What can hang from each mark
K: B R
M: V
N: E V
V: M N
B: K R V
Y: B
S: B
U: E

Each row was made from one small tree. The marks that hang from a mark follow it in brackets, in alphabetical order. Every link used is in the known rows. Write each row's tree.
In the rows, zero is written as 128.
Known rows
B[K R V[M N[E]]]: [161 133 189 142 216 206 159 131 168 140 190 141 118  63 168 131 137 153]
B[K R]: [145 128 138 131 154 143 146 134 141 132 175 121 118 123 146 122 122 132]
B[K[R] V[M N[E]]]: [165 134 178 148 207 195 172 131 183 147 177 133 123  76 160 135 130 166]
U[E]: [134 120 126 124 127 128 155 140 131 125 130 129 123 128 140 138 138 145]
Y[B[K V[M N]]]: [136 131 164 125 202 221 129 129 157 145 155 127 130  75 146 129 127 139]
B[K R V[N[E]]]: [159 134 177 138 203 185 160 136 163 137 184 137 119  86 164 129 135 153]
M[V[N[E]]]: [147 131 156 152 178 156 142 140 148 136 125 139 135  91 144 148 139 145]
K[B[V[M N[E]]] R]: [161 129 185 144 211 210 171 119 197 139 147 131 137  77 158 136 135 175]
K[B R]: [145 123 133 134 149 147 159 121 172 132 132 111 137 137 136 128 121 153]
Y[B[V[M]]]: [133 135 154 118 174 187 118 117 162 140 126 120 123  96 133 141 134 139]
S[B[K V]]: [135 125 147 127 177 170 138 126 140 143 153 122 129 109 142 113 131 128]
S[B[K R V[M N]]]: [157 123 182 133 216 236 131 119 161 150 176 139 129  65 170 109 135 137]
K[B[R V]]: [150 126 155 124 171 171 142 112 175 128 146 116 129 107 155 122 129 140]
Y[B[K[R]]]: [141 133 129 129 165 155 155 138 166 144 154 105 123 146 129 138 118 155]
N[E V[M]]: [144 135 161 145 181 154 147 131 154 143 126 143 124  88 136 153 144 144]
Y[B]: [120 132 130 119 148 151 123 133 137 133 119 120 128 138 118 140 130 139]
V[N[E]]: [132 130 156 139 164 156 146 141 130 129 136 147 131 109 135 136 139 151]
K[B[R V[N[E]]]]: [154 128 183 135 207 200 159 125 178 129 154 135 133  88 162 130 140 163]

Write each row's tree
[162 128 150 135 173 178 150 126 176 144 163 124 130  99 158 119 118 146] | B[K[R] V[N]]
[149 132 163 121 202 213 132 131 170 142 167 122 124  96 156 127 126 145] | Y[B[K R V[N]]]
[157 131 162 131 180 178 140 118 165 139 181 122 115  82 160 123 126 131] | B[K R V[M]]
[154 131 149 126 168 156 142 123 161 136 176 118 116 105 157 121 124 131] | B[K R V]
[160 123 169 136 189 215 148 108 195 140 139 126 142  78 161 122 125 155] | K[B[V[M N]] R]
[164 128 162 138 186 200 149 120 179 148 169 126 129  76 163 121 120 145] | B[K[R] V[M N]]
[153 137 191 134 236 229 154 136 177 145 181 132 117  73 158 142 139 164] | Y[B[K R V[M N[E]]]]
[130 134 140 119 175 166 137 132 153 139 150 110 122 118 132 132 125 135] | Y[B[K V]]
[158 128 159 136 192 193 151 115 176 154 164 118 125  96 152 119 127 146] | S[B[K[R] V[M]]]
[142 124 146 131 175 169 142 131 138 140 169 125 124 125 146 114 130 135] | S[B[K R]]
[158 132 139 132 159 145 156 122 176 142 164 111 121 117 148 124 118 143] | B[K[R] V]
[158 130 198 141 237 232 155 129 163 149 184 145 124  66 168 123 144 157] | S[B[K R V[M N[E]]]]
[149 135 163 122 200 202 135 123 175 143 173 113 114  92 151 134 128 142] | Y[B[K R V[M]]]
[145 132 179 144 204 194 158 135 150 139 172 141 124  65 153 131 136 148] | B[K V[M N[E]]]
[151 127 158 126 189 182 139 121 157 144 170 121 121 107 157 113 132 134] | S[B[K R V]]
[153 122 167 126 186 204 137 114 175 129 145 129 138  88 164 116 129 142] | K[B[R V[N]]]
[157 122 156 132 177 192 150 114 190 136 133 121 143 101 157 120 123 155] | K[B[V[N]] R]
